Each row comes from the steps of one path. Every step used is in the known rows, and no mark comes twice. Write the path behind each row, first mark first.
In the rows, zero is written as 128.
Known rows:
gizirev -> vigap -> dotef -> vovir: [110 107 115 148 101 134  95  70 154 154 145 124 137 169 163 144 131 126
  36 120 138 136 144  85 183 107 137 100 163]
meges -> vigap -> dotef -> pugedi -> gizirev: [102 113 145 149 104 103 127 103 140 167 171  77 136 194 140 117 139 162
  94  96 133 150 170 108 102 158 156 125  96]
dotef -> pugedi -> gizirev: [112 113 134 149 122 115 125 137 138 176 166  82 128 181 134 125 138 159
 104 110 119 164 152 113 111 131 154 144 116]
meges -> pugedi -> gizirev -> vigap -> dotef: [106 151 135 151 109 139 106 112 143 164 154 111 141 181 155 120 147 103
  25 156 121 126 161  98 164 117 144 117 143]
vovir -> gizirev -> pugedi -> meges: [113  82 108 135 114 135 102 123 157 142 158  63 140 145 162 103 128 161
 133 145 144 182 154  81 118 176 135  87 148]
meges -> vovir -> gizirev -> pugedi -> dotef: [108  63 121 135  93 162 143 149 164 175 166  31 139 158 167 112 118 141
  90 114 138 178 127  84 123 132 138  84 135]
vovir -> gizirev -> vigap -> dotef -> pugedi -> meges: [113 108  97 143 124 126 118  89 159 169 156 105 153 170 177 140 142 144
 107 168 150 174 151  69 141 199 132  98 131]
pugedi -> meges: [114 106 117 140 124 126 116 103 140 147 158  93 164 146 146 112 144 143
 116 146 132 171 156  85 142 175 141 137 157]
vigap -> dotef -> pugedi -> gizirev: [108 120 136 149 116 108 121 120 141 175 162  83 133 194 152 123 142 168
  76 123 126 148 164 111 123 134 154 122 103]
meges -> pugedi: [107 122 126 150 121 123 125 121 127 160 162  92 163 141 139 109 148 107
  44 145 111 157 154  92 135 134 155 148 161]
dotef -> pugedi -> gizirev -> vigap: [112 115 130 151 118 141 118 120 150 183 158 105 123 189 141 138 135 133
 102 122 122 162 136 106 149 131 143 139 123]
vigap -> dotef: [104 112 127 144 102 124 118 103 143 159 153  87 158 169 160 113 147 146
  74 128 134 142 162  90 139 139 149  99 138]
meges -> vovir -> gizirev -> vigap -> dotef -> pugedi: [116 111 108 145 104 139 140 103 160 187 158  88 140 187 187 157 139 161
  93 167 146 164 127  77 139 153 136 100 125]
gizirev -> vovir -> dotef -> pugedi -> meges -> vigap: [115  67 108 146 120 101 126  80 133 153 162 109 174 137 127 111 140 180
 154  77 143 186 169  88  89 199 150 168 112]
meges -> vigap -> dotef -> vovir: [102  95 134 147  89 109 109  63 145 140 159  93 148 161 147 126 129 139
  63  82 143 141 162  89 136 129 148 104 154]
gizirev -> pugedi -> dotef -> vovir: [104  52 118 142 103 138 102 104 157 162 158  72 141 155 152 119 111 135
  39  76 127 162 139  92 149  97 145  98 146]
vovir -> dotef: [118 115 117 143 110 128 118 111 137 169 151 121 135 143 143 105 127 171
 129  79 114 159 149  92 111 122 146 151 146]
meges -> vovir -> gizirev: [119 116 124 139  98 149 150 136 149 166 160  60 133 150 158 140 132 143
 122 144 139 174 129  86 113 138 136 107 169]
gizirev -> pugedi -> meges -> vovir -> dotef -> vigap: [123 116 111 126 109 128 126 111 151 155 140  63 134 152 143  84 123 195
 186 154 134 161 153  91 104 150 143 120 151]
vovir -> dotef -> vigap: [112 123 122 138 110 125 133 114 140 164 137  85 135 145 126  85 129 142
 174  99 120 155 165  96  89 141 154 117 156]
meges -> vovir -> gizirev -> pugedi -> dotef -> vigap: [105  81 126 131  93 156 159 148 165 174 147   4 134 155 145  93 121 114
 134 136 141 170 141  89  97 142 147  58 146]
vigap -> dotef -> pugedi -> meges -> vovir: [122 110 108 138 117 115 141  95 144 167 164  80 171 177 175 140 148 198
  96 190 143 166 141  81 150 175 142 145 132]
dotef -> pugedi -> meges: [115  88 108 143 135 108 125 100 143 164 163  96 166 159 151 121 145 164
 120 146 133 184 152  84 129 193 145 148 132]

Write each row's path:
[ 97  68 124 135 100 150 147 145 162 170 146  16 133 151 141  83 121  97
 130 115 136 171 155  89  90 153 151  46 139]
vovir -> gizirev -> pugedi -> dotef -> vigap
[100  53 120 138  99 155 130 143 163 173 164  40 138 149 158 103 118 121
  85  88 135 178 142  84 116 142 142  70 128]
vovir -> gizirev -> pugedi -> dotef
[108  82 119 145 105 145 134 115 158 169 160  79 129 135 141 140 115  87
  68  84 132 171 137  82 126 121 136  79 170]
pugedi -> dotef -> vovir -> gizirev
[105  75 124 146 106 134 126 100 148 169 159  93 146 147 141 132 120  99
  40  76 123 160 137  87 152 103 144 118 161]
pugedi -> dotef -> vovir
[111 129 137 148 109 154 112 125 149 167 153 101 120 175 134 130 135 110
  90 118 122 150 139 107 162 116 139 128 147]
pugedi -> gizirev -> vigap
[100  48 124 138 103 147 122 134 155 171 164  49 153 161 156  96 122 137
  71  88 127 170 143  90 134 131 148 100 122]
gizirev -> pugedi -> dotef
[109 110 121 146 101 116  99  79 146 149 153 106 147 161 160 134 133 142
  46 106 133 138 156  89 155 109 146 102 162]
vigap -> dotef -> vovir
[114 129 115 142  91 158 128 107 160 168 152  88 137 175 180 147 138 129
  87 165 150 149 133  77 155 136 130  81 155]
meges -> vovir -> gizirev -> vigap -> dotef
[111 101 107 143 128 105 118  84 144 163 161  98 172 170 171 121 150 174
  95 156 141 168 164  78 136 196 146 125 119]
vigap -> dotef -> pugedi -> meges
[112 104 100 144 126 121 116  77 152 168 154 115 166 180 176 129 148 159
  90 171 141 167 153  76 161 189 140 123 123]
gizirev -> vigap -> dotef -> pugedi -> meges
[122 132 123 135 103 132 149 116 141 168 138  73 133 151 132  95 130 160
 179 131 124 155 148  96  97 128 149 133 162]
meges -> vovir -> dotef -> vigap
[127 132 122 145 111 143 124 116 148 193 158 121 110 188 150 140 126 175
 116 119 119 159 123 104 140 112 137 163 125]
meges -> vovir -> dotef -> pugedi -> gizirev -> vigap
[111 109 112 146 104 165 123 116 158 168 151  98 130 152 156 136 129  94
 112 123 134 172 131  82 137 147 131  96 164]
vovir -> gizirev -> vigap
[ 98  97 129 148 117 133 150 125 134 180 166  75 170 144 140 103 140  74
  16 121 109 164 149  85 137 137 155 141 149]
meges -> pugedi -> dotef
[110  82 110 141  95 133  85 104 164 144 157  67 123 159 171 124 118 164
  73 108 144 155 152  87 125 116 139  46 150]
vigap -> dotef -> vovir -> gizirev -> pugedi
[124 125 114 136 108 144 143 124 151 156 161  68 143 146 155 134 136 148
 136 173 144 179 135  77 125 167 129 115 172]
pugedi -> meges -> vovir -> gizirev
[111  92 127 153 123 116 115 131 135 165 153  86 158 164 130 132 157 164
  83 110 136 151 174 115 120 127 158 123  97]
vigap -> dotef -> pugedi -> gizirev -> vovir
[100  84 126 138  93 113 105  74 149 132 163  63 166 172 166  90 138 171
 105 119 153 154 175  83 129 189 145  93 120]
gizirev -> pugedi -> meges -> vigap -> dotef
[104 115 119 145  98 146 112  91 150 163 148 106 153 177 170 128 144 126
  69 137 138 142 148  84 169 138 140  98 142]
gizirev -> vigap -> dotef
[122 122 106 137 109 125 146 109 154 168 165  67 151 166 178 148 141 174
 111 185 153 176 140  73 124 179 133 102 143]
vigap -> dotef -> pugedi -> meges -> vovir -> gizirev
[111 131 130 149 102 135  85  84 152 156 148 122 119 179 152 146 127 121
  42 115 130 127 149  99 178  88 138  98 158]
pugedi -> gizirev -> vigap -> dotef -> vovir
[ 97  98 137 145  85 117 128  79 140 147 162  76 164 171 155 105 143 139
  88  92 144 147 171  90 117 167 151 106 128]
meges -> vigap -> dotef
[123 118 104 139 116 132 133  84 152 173 159  99 164 186 180 150 147 184
  96 199 145 166 132  76 173 168 134 143 133]
gizirev -> vigap -> dotef -> pugedi -> meges -> vovir
[ 95  64 129 135 103 143 140 134 156 169 146  23 146 159 133  75 126 109
 120 111 133 164 158  94 108 147 157  72 131]
gizirev -> pugedi -> dotef -> vigap
[123 126 108 138 105 167 133 113 161 163 152  93 137 155 164 149 134 118
 125 180 145 176 122  73 158 163 122 113 175]
pugedi -> meges -> vovir -> gizirev -> vigap
